Each row was made from one walk, in order. Every step used is in the known rows, and no mark comes twice. Write each row's walk.
Known rows:
nomib > nozibik > givo > kubofe > monu > fonam: [ 20.2  16.7  -8.8  -0.7 -15.6  -7.8 -18.4   5.3 -18.4  -9.7  -5.8  31.5
  -6.9 -20.3 -42.6  -0.2  -3.5  -0.8 -17.5  -0.3   3.7  -7.6  35.3 -12.9
   4.2  19.6  -4.0  17.0]
vezi > monu: [-40.4  -5.6   1.0  12.0  16.9  11.9  34.0 -27.2 -19.9 -27.5  16.5  29.3
   4.7   8.1  10.5  -7.7   9.2   4.0 -20.1  26.7  64.9 -10.2  10.5  29.5
  -4.7   6.9 -16.5  12.9]
vezi > monu > fonam > givo > nozibik: [  7.3 -13.0 -21.5  18.3  39.2  21.3 -16.8  31.1  -5.5  20.3   5.6   2.1
   9.9  16.3  -4.5 -15.6 -14.2   2.0  -8.3 -10.7  15.5   9.2  17.7 -11.4
  30.5   2.3  -8.7   2.5]
nomib > nozibik > givo > kubofe > monu: [ -4.5  11.4   2.7 -32.2 -12.7  -6.4   4.3  -6.0 -56.1  -7.8   2.0  40.3
  -8.6 -15.2 -16.6  -1.2  10.2  -9.8  -6.6  22.2  55.2  12.9  30.9  10.2
 -42.1  32.2   0.9   0.2]
gutat > monu > nozibik: [ -6.3  18.3   7.9  14.5  12.8  -9.4 -51.3  -1.7 -23.3 -30.3  -4.0 -12.9
   6.2  15.7   1.5  -8.0 -24.2  17.3  -2.8  18.2  -4.2  14.8   7.2  -6.2
   8.6   4.7  29.2 -16.7]
fonam > givo > kubofe > monu: [ 19.6  12.6  -4.1 -31.2   3.8   4.2  36.2  -7.4 -57.9 -11.8   8.5  13.6
 -15.7  -7.7   1.0  -4.9   3.5 -12.9  -2.3   6.3  21.0   5.7  12.7   2.4
 -28.2  41.2   1.7  12.4]
vezi > monu > dini > natu: [-28.8 -19.1   8.2 -10.7  -9.5   8.5  31.0 -36.7  24.8  15.3 -19.3  53.9
  -9.9   6.8  38.1  14.1   4.6  15.4 -10.0   6.9   7.2 -25.8   3.2   5.1
  31.4 -17.0 -17.4 -16.4]
fonam > monu > kubofe: [ 10.0   8.8  -4.1 -35.9  12.1  -2.2  16.7  21.8  14.4  -1.9   5.1 -47.1
   8.8 -10.7  -8.7  -5.1  31.8  -7.4  -7.8 -11.7  -6.3 -20.1 -12.6  -3.9
 -36.9  -7.9  11.6  -4.7]
vezi > monu > kubofe: [ -5.7   9.6   1.9   0.2   6.0  10.4  30.0  -4.9   1.3  -8.0 -10.3  -9.2
  14.3   2.1  15.9 -19.8  24.9  -1.2 -19.3  11.7  14.1 -24.0  10.1   0.3
 -29.7 -12.3  -5.1  -2.2]
vezi > monu > nozibik: [-28.8  16.4   2.8  12.9  16.0   3.6 -23.4 -26.5 -25.3 -32.3   7.0  13.4
   6.4  14.7 -12.4  -8.7 -12.6  16.3  -6.1  32.9  48.8  10.9   9.0  13.0
  -2.5  -5.1  11.8  -1.4]
natu > kubofe > monu: [  2.5  20.4   4.0 -20.7 -42.8  -4.9  30.1  -7.0 -16.2 -20.1  13.5  36.1
 -11.5  -4.3 -23.8  15.7  -0.3   6.9  -1.9  18.5 -13.8  -5.6 -34.1  41.7
 -41.5  39.1  -1.5   9.8]
givo > fonam > monu > nozibik: [  9.7   8.4  -1.0 -33.5  29.1   0.2 -54.6  -9.1 -13.7 -12.5  18.7 -44.4
   6.5  -0.7 -52.2  14.9  -2.9   7.9  10.9  -0.3  28.6  11.4 -22.7   5.9
  10.0   2.2  17.4   6.9]
nozibik > givo > kubofe: [ 14.7 -11.5  25.2  24.5  19.2   3.6   6.0 -20.7 -28.3  14.6 -27.3 -13.4
 -17.5  -1.5  23.5 -24.3  34.2 -17.1  28.8 -22.9  17.2   5.4  62.8 -17.3
 -40.3   2.4   9.2  -2.8]
monu > vezi: [-26.0 -14.0   0.9  27.3 -16.5 -22.0  30.2  14.1  18.0 -12.1 -17.4  -0.9
  15.9  -8.0  41.3  -8.1   0.0  16.5   6.0   9.6 -72.4   9.0  -2.6 -26.1
  -5.6  -4.6  17.3  16.8]
kubofe > monu > fonam > givo > nozibik > nomib: [ 14.4 -11.1 -21.6 -28.8 -36.1  14.9   1.1  46.6  39.3  14.9  12.2  35.0
  13.3   2.0  12.1   0.9 -22.5  -4.2  -7.6 -12.3  29.0  17.5 -12.9  12.7
  26.9  -6.1 -17.3   5.1]
monu > kubofe: [  3.2  -4.9   9.6   4.4  -7.2   1.1  24.4  10.4  19.5  13.3 -15.6 -29.9
   8.9  -1.1  20.6 -15.5  26.3   1.4   0.9  -9.5 -46.7 -15.1   5.0 -14.6
 -32.4  -7.7   9.3 -12.3]
gutat > monu > kubofe: [ 17.8  12.4   7.4   1.5   1.0  -2.4   2.6  19.7   3.8  -7.1 -21.6 -33.9
  13.6   3.3  29.8 -20.0  13.0  -0.3 -15.6  -3.5 -38.3 -19.8   8.1 -18.0
 -17.4  -2.3  11.9 -18.4]
fonam > givo > kubofe: [ 30.9 -10.5  17.8   8.5  34.1  18.7  52.1  -8.8 -38.8  14.3 -10.6 -44.7
 -19.0   5.7  43.9 -32.3  30.8 -26.4  32.6 -30.9 -17.5   2.1  52.9 -22.7
 -12.7  11.5  12.1   0.6]
nomib > nozibik > givo: [-56.3 -36.9  12.5  -6.8 -13.5  -8.5 -38.2  12.4   1.1  16.1   5.1  17.8
   4.7  -6.5  15.0 -13.7  26.0 -11.2  19.1  -4.5  47.5  20.5  52.7  -1.4
 -13.5 -13.5 -13.5  -5.2]
kubofe > monu: [-23.4   1.1  -8.6 -26.6 -20.6  -9.7  19.1  -3.8 -27.3 -19.2  21.6  45.1
  -4.1  -9.3 -15.3  16.9 -10.6  11.4 -19.0  25.2  18.3   6.0 -20.7  25.6
 -26.7  42.9  -3.5  10.5]
givo > fonam > monu > gutat: [ -9.6   0.5  -2.1   3.7  45.6   3.1 -29.4  -7.8   8.1  12.1  17.7 -65.6
  -1.0 -17.4 -25.1  18.7  -0.9 -11.6  15.9 -20.3  11.7  -9.1 -35.6  -7.4
  46.6 -10.9  -1.2  -2.6]
dini > monu > fonam: [ 32.1   4.5 -14.4  26.7   6.8 -12.1  -2.2   4.7  -0.8  -7.8   8.9  -0.8
   1.3  -2.4 -46.6  11.7 -16.0   5.2 -14.7 -19.3 -35.4 -25.8   7.4 -33.0
  17.5  -1.8 -11.6  -1.3]
nomib > nozibik > givo > kubofe > monu > dini: [ 10.8   9.4  -1.0  14.7  -0.4  -0.8 -40.0  -2.6 -11.3  -2.3 -14.0  32.2
 -12.9  -6.5   4.7   3.2   5.7 -20.3 -22.7  30.5  18.5   8.3  11.5  13.5
 -28.6   8.4   1.2   5.0]
nozibik > monu > fonam > givo: [ 10.0 -22.3 -10.9  -4.6  25.2   5.7  24.4   7.3   9.3   6.3  21.5 -55.0
  -3.7   3.9   3.9 -18.0   4.3 -10.3  10.0 -43.2 -27.1  -8.5  16.2 -20.0
  43.2  -7.8 -20.4  29.5]
vezi > monu > fonam > givo > nozibik > nomib: [  7.5 -14.1 -18.2 -15.0 -25.1  22.6   5.9  38.0  41.6  12.3  10.6  29.2
  16.1   8.2  20.7  -7.5 -15.5  -6.0  -8.5 -11.8  45.7  12.4  -2.0  14.2
  34.1 -17.6 -21.1   6.0]
monu > fonam > givo > nozibik > nomib: [ 12.0 -22.1 -14.5 -13.5 -30.0  17.9   3.5  45.5  51.2  22.5   7.2  19.7
  13.6   6.7  24.8  -5.4 -15.5  -5.2   1.8 -22.1  15.3  16.7  -3.7   7.6
  33.0 -15.6 -14.7   1.9]
fonam > givo > nozibik > monu: [-28.2 -26.8  -3.9 -18.3  32.1   0.6  30.3   9.0  -5.0  26.1  27.0 -29.9
  21.3  18.8 -31.5  -1.1   5.2  11.9  -8.0   4.9  31.4  15.7  -0.9  18.5
  15.7  -4.6  -4.1 -17.7]
natu > kubofe > monu > fonam > givo: [ 33.1  -0.1 -14.9  -8.6   1.6   9.5  13.1  12.9  -0.3  -5.3  14.5 -23.6
 -16.2  -2.0   6.2 -14.1  -4.6 -15.0  12.5 -39.7 -40.5 -12.3   2.1 -14.1
  22.3  11.3 -19.6  39.4]

Which walk is each row?
[ 22.3   9.3  18.5   5.0  30.8  -0.2 -22.3 -18.6 -37.2  -0.4 -20.1 -24.9
 -15.9  -1.8  -4.7 -20.7  26.0 -16.0  26.4 -17.3  41.1  11.5  53.0 -17.8
 -40.7  -5.4  20.9  -3.2] : fonam > monu > nozibik > givo > kubofe
[  5.4  31.5   3.0 -10.0  -1.5  -7.2 -22.6 -17.4 -48.3 -23.7  -2.9  16.6
  -5.2   1.9 -30.9   1.2 -17.0  13.9  -0.3  29.0  18.2  20.9   7.2   2.0
 -27.9  21.1  29.8  -9.0] : givo > kubofe > monu > nozibik
[ 27.5 -11.4  -6.7   3.6  35.8   9.6 -51.3  -3.0  26.6   2.7   6.6 -35.6
  -5.7  -4.9 -14.4  21.2  13.1 -18.2 -15.6  -1.8  -0.9  -9.1 -37.4  19.9
   8.2  -0.7  -5.7  25.6] : givo > fonam > monu > dini
[-41.6  -7.5  -1.9  29.3  43.8  -2.0  -0.4  -1.0   7.4  30.0  14.1 -50.5
  10.8   5.8 -14.7   0.8 -13.4   1.8   7.0  -2.3   6.7   8.3 -13.1  -8.9
  48.7 -26.9   2.1 -32.3] : fonam > givo > nozibik > monu > gutat
[ -1.7  -5.8  33.9 -10.5 -52.2   5.4  68.7 -23.3  30.6  19.2 -16.3  14.9
 -16.8   9.4  16.5   8.0  24.7  15.3  38.7 -21.9 -67.4 -28.7  -9.3  21.2
  -5.3  -2.2  -0.2 -21.7] : dini > natu > kubofe
[ 30.0  -2.3  25.4 -19.6 -31.3  10.8   7.7 -26.6  42.4  23.4 -22.8  -5.8
 -18.8   3.3   1.1  18.4  28.1  -2.0  33.5 -31.3 -40.5 -32.2 -22.2  19.7
   1.1 -16.7 -14.3   0.0] : nozibik > givo > fonam > monu > dini > natu > kubofe
[-23.3  22.9   6.5  12.0 -17.8  -6.4  13.2 -18.6   3.8   5.5  -1.9   9.9
 -13.9 -11.1  -4.9  17.3 -17.9   5.2  14.5   2.8 -24.5 -13.2 -34.1   2.5
  20.8  -1.2   0.1 -22.5] : dini > natu > kubofe > monu > gutat
[ 14.4 -21.0  -5.8 -55.6  37.1   4.8 -40.3  -3.5  -1.1   3.7  27.1 -51.5
   1.4 -16.4 -42.6  19.5  25.4 -13.8  10.7 -31.9  59.7  -5.7 -21.1  12.6
   5.2   7.3 -18.3  33.3] : nozibik > givo > fonam > monu
[ 11.4 -20.5 -17.9  18.5  32.9  16.1 -19.6  38.9   2.1  30.6   3.2  -7.3
   6.8  14.7  -2.4 -13.2 -13.6   3.9   0.9 -22.1 -14.0  13.8  16.0 -18.5
  28.1   4.1  -1.7  -2.5] : monu > fonam > givo > nozibik
[-15.4 -17.0   4.5  32.8  15.0  -5.4  -6.7 -14.3  31.1   7.0   2.8 -16.4
   0.6  10.5  -2.5   9.0   9.1  -0.8 -24.0  20.1 -14.8  -1.8 -18.6  25.6
  -0.1 -13.9  -1.2   1.0] : nozibik > monu > dini
[ 12.9  29.4  -1.3 -17.3   7.8  -2.3 -20.5 -12.9 -50.9 -21.5   1.8   3.1
  -8.1   3.9 -18.7  -6.3 -16.4   4.4   6.4  18.5  18.6  22.1  10.6  -6.2
 -19.7  18.2  24.1  -1.6] : fonam > givo > kubofe > monu > nozibik
[ -2.6  31.5   7.2 -26.7 -34.2  -8.6 -13.0 -20.5 -17.9 -19.5  -1.9  31.0
  -6.8   5.3 -31.3  13.7 -19.1  24.8   9.5  23.2  -6.3   7.4 -19.8  15.4
 -16.2  11.1  18.3 -13.2] : dini > natu > kubofe > monu > nozibik
[-11.0 -14.4  -1.9  36.8  25.4  -1.1 -22.9   0.0  29.2  18.6  -1.8  -6.4
   8.6  16.6 -14.2  11.0   1.3   4.6 -30.9  26.8  -3.6   7.6 -18.5  25.8
   2.8 -13.2   3.2 -12.2] : givo > nozibik > monu > dini
[-32.4  -5.8   4.2  14.6  15.1  -4.2 -68.1 -23.4 -11.9 -15.4  -4.1  10.8
  -2.2   6.8   2.2 -15.6   0.3   1.4  11.4  -1.0  75.4  16.8  32.1  -4.3
 -20.9 -22.8 -10.9  15.1] : vezi > monu > nozibik > givo
[ -4.4  -7.9   9.1 -26.3 -22.2   2.1  32.6 -30.3   9.0  20.5 -25.4  55.5
 -18.1  -2.1  24.6  20.4   1.1  13.1  -6.5   5.0 -12.1 -19.0   2.4  -1.6
  12.8   3.2  -4.1 -21.7] : givo > kubofe > monu > dini > natu
[  1.6   0.8 -11.2  15.0  -4.8 -28.3  32.2  15.9  -9.5 -19.0  -5.3  -1.2
  22.3  -4.2  11.9   4.1 -11.2   9.4  -2.4  12.3 -54.8  -0.4  -8.2 -45.8
 -13.9 -14.3   7.7  -2.9] : dini > monu > vezi
[ 14.3   5.5  24.1 -11.2 -38.1   6.3  40.7 -17.9  41.9  12.1 -15.8   5.7
 -20.3   6.8   8.4  15.6  24.4   3.9  25.1 -17.1 -56.5 -32.5 -26.0  27.5
  -6.9 -11.6   0.2 -13.0] : fonam > monu > dini > natu > kubofe
[-11.4  -6.1   5.1 -14.4 -51.1   2.3  -5.2  12.5  43.3  -6.3   5.7  20.5
   9.3   4.4  19.7   1.1 -14.1   6.1  10.4   1.9  17.6  20.8 -12.2  18.5
   8.1 -19.5   5.2  -4.8] : monu > nozibik > nomib
[ 10.3   9.3 -16.8   8.2 -18.9 -10.5 -10.1   3.7   2.7 -18.2   7.2  31.6
  -5.9 -15.9 -41.2  12.5 -19.3  14.7 -25.4  -1.5 -26.4 -13.6  -5.2  -2.0
  14.0  27.6  -7.6  27.0] : kubofe > monu > fonam
[ -7.7  16.4  -2.0 -15.8 -54.6 -24.2  47.8   4.1   6.7 -20.3 -20.4  37.7
   8.5 -14.1  15.6   9.3  -8.0  23.1   2.1  20.6 -67.3  -3.5 -26.3  -8.7
 -16.1   7.4   9.7  15.5] : dini > natu > kubofe > monu > vezi
[ -7.5  -6.3   0.6   8.5  15.1 -16.3 -70.9 -12.2 -17.0  -4.9  -0.9  -2.0
  -1.4   7.6 -15.5  -4.0  -6.8  -1.6  19.6 -14.0  46.0  16.4  24.4 -28.7
 -29.6 -25.8  -7.4  -6.6] : dini > monu > nozibik > givo
[ 16.6 -46.6  14.7  -4.0  15.9  14.3 -55.5 -24.1   5.6  36.1  -8.3 -38.8
   3.5  -5.1  -5.6   8.2  20.1  -4.9  29.0 -38.8  12.2   0.6   7.3  -8.5
  20.6   5.3 -33.2  31.9] : nozibik > givo > fonam
[-54.4 -13.6   2.7 -10.0 -21.9 -29.7  46.6  18.6  10.6  -7.1   1.8 -10.2
  37.0  -8.6   0.9  -3.3  11.4  18.0  -8.0  35.1 -31.7  15.4   7.3  -7.3
  10.9 -17.0  14.9  -3.0] : nomib > nozibik > monu > vezi
[-15.1   7.3  -2.2  42.9  33.5 -10.6  -2.1  -8.1 -11.8   8.1  12.6 -27.1
  -0.5  -1.3 -10.2  12.1 -20.6  -7.3  10.4  -5.7 -11.1 -10.3 -15.7 -34.7
  23.4 -23.0  -1.9 -41.6] : dini > monu > gutat
[ -7.0  21.1  -2.2  20.1  24.9   0.0   5.6 -11.9 -28.8   4.0   0.9 -19.1
 -15.3 -12.7   8.0  -2.4 -15.3 -15.2  11.5  -2.1   0.7   1.4  -3.2 -19.7
  17.1   5.1   6.1 -11.9] : fonam > givo > kubofe > monu > gutat
[-49.5  -4.1   2.8  36.8  35.2  -7.3  -2.8  -5.3  11.0  29.0  10.2 -34.7
  13.7   4.0 -26.9   8.3 -13.6  11.1   0.7   9.5   8.0   7.2 -17.2  -1.5
  40.2 -23.3   8.0 -40.0] : givo > nozibik > monu > gutat
[ -0.7 -27.8  -9.8 -21.4 -29.6  19.6  12.4  43.7  44.0  24.6  11.7  19.9
  14.6   9.9  36.0  -5.7 -10.3  -6.5   6.7 -15.7  27.4  23.1  -6.9  14.2
  21.5 -12.9 -12.2  -5.5] : fonam > givo > nozibik > nomib
[ 20.4   7.1  -4.8  34.9   4.0  -7.7 -23.9  13.5  10.1 -21.7  -7.5  -3.5
   0.4  -2.6  -7.9  -5.3 -17.4  11.2 -22.9 -16.4 -45.9 -21.6  16.6 -17.7
  40.1  12.3   0.7  14.3] : gutat > monu > fonam
[-49.5   8.2   1.4  50.7  32.7   5.7   2.3 -24.9  -3.0  -7.2   6.6  -9.1
  -0.8  -2.1  14.3  -4.2 -10.3  -2.9  -1.9  12.4  31.3  -9.5  -4.8  -0.5
  34.2 -18.9  -6.3 -11.1] : vezi > monu > gutat
[  8.8  17.1   1.9 -21.1  -7.4  -2.5  34.1 -13.8 -54.1 -14.2   2.7  34.1
 -11.7 -10.5 -15.7   5.9   1.9  -0.3 -12.0  22.1  21.7   4.0   7.6  14.7
 -40.4  45.5   9.7   2.0] : givo > kubofe > monu
[ 10.5  -1.0   2.9  51.2  18.0   0.0 -46.0   4.8  16.7 -15.2 -15.3  -4.1
  -5.7  11.5  40.1  -1.9  -8.4  -8.3 -28.1  15.6 -31.9  -5.5  -9.3   8.0
   8.2   1.8   6.8   1.6] : gutat > monu > dini
[ 30.6   9.9  -6.2  19.2  14.8   6.8 -16.5  -6.4 -10.6  -5.3 -10.2  10.3
 -20.0  -0.6  19.0   0.4  -0.2 -21.2 -19.7  16.0 -10.2   1.6  -5.2   8.0
 -21.5  15.0   1.0  16.7] : fonam > givo > kubofe > monu > dini
[  8.4  14.3  -9.8  -7.0 -12.4 -17.5  38.3  11.7 -26.1 -22.9 -17.5   8.0
   7.2 -16.2  28.9 -10.8  -4.5   2.5  -1.2  15.9 -43.0  11.1   3.6 -29.3
 -19.4  14.4  15.4  26.4] : fonam > givo > kubofe > monu > vezi
[ 16.1  12.1  -3.6 -41.2 -45.3   7.0   3.6  11.6  12.0 -12.9   7.7  22.7
   1.8  -0.5  16.3  -3.3 -17.1  -6.9   6.8   2.6  39.4  23.0  -7.6  13.3
   1.4  -7.4   2.2   3.6] : fonam > givo > kubofe > monu > nozibik > nomib
[ 29.3  10.2  -2.1  -7.7   5.2  -6.6  24.5  11.6  -6.8   7.1  -4.9 -30.6
  14.9   3.2  -8.9  -3.4  15.7  -6.0  -7.3  -6.2 -28.9 -24.8   0.0 -33.9
 -40.7 -17.3  -0.4 -33.1] : dini > monu > kubofe
[ 26.1  -3.0 -15.0 -26.0 -48.3  17.5   6.2  44.9  44.8  14.7   8.4  31.2
   9.6   4.7   8.4   0.4 -17.6  -6.0   1.2 -16.1  13.4  12.1 -18.6  21.6
  19.7  -7.6 -16.0   6.0] : natu > kubofe > monu > fonam > givo > nozibik > nomib
[ 18.1  15.1  -0.6  27.2 -19.7   0.5 -20.5  -6.0  17.1 -12.6  -7.3  26.5
 -17.1   2.0   2.1  15.2  -2.9  -8.1 -19.6  25.5 -33.9  -6.4 -36.8  34.7
 -30.1  13.3  -0.9  15.1] : natu > kubofe > monu > dini
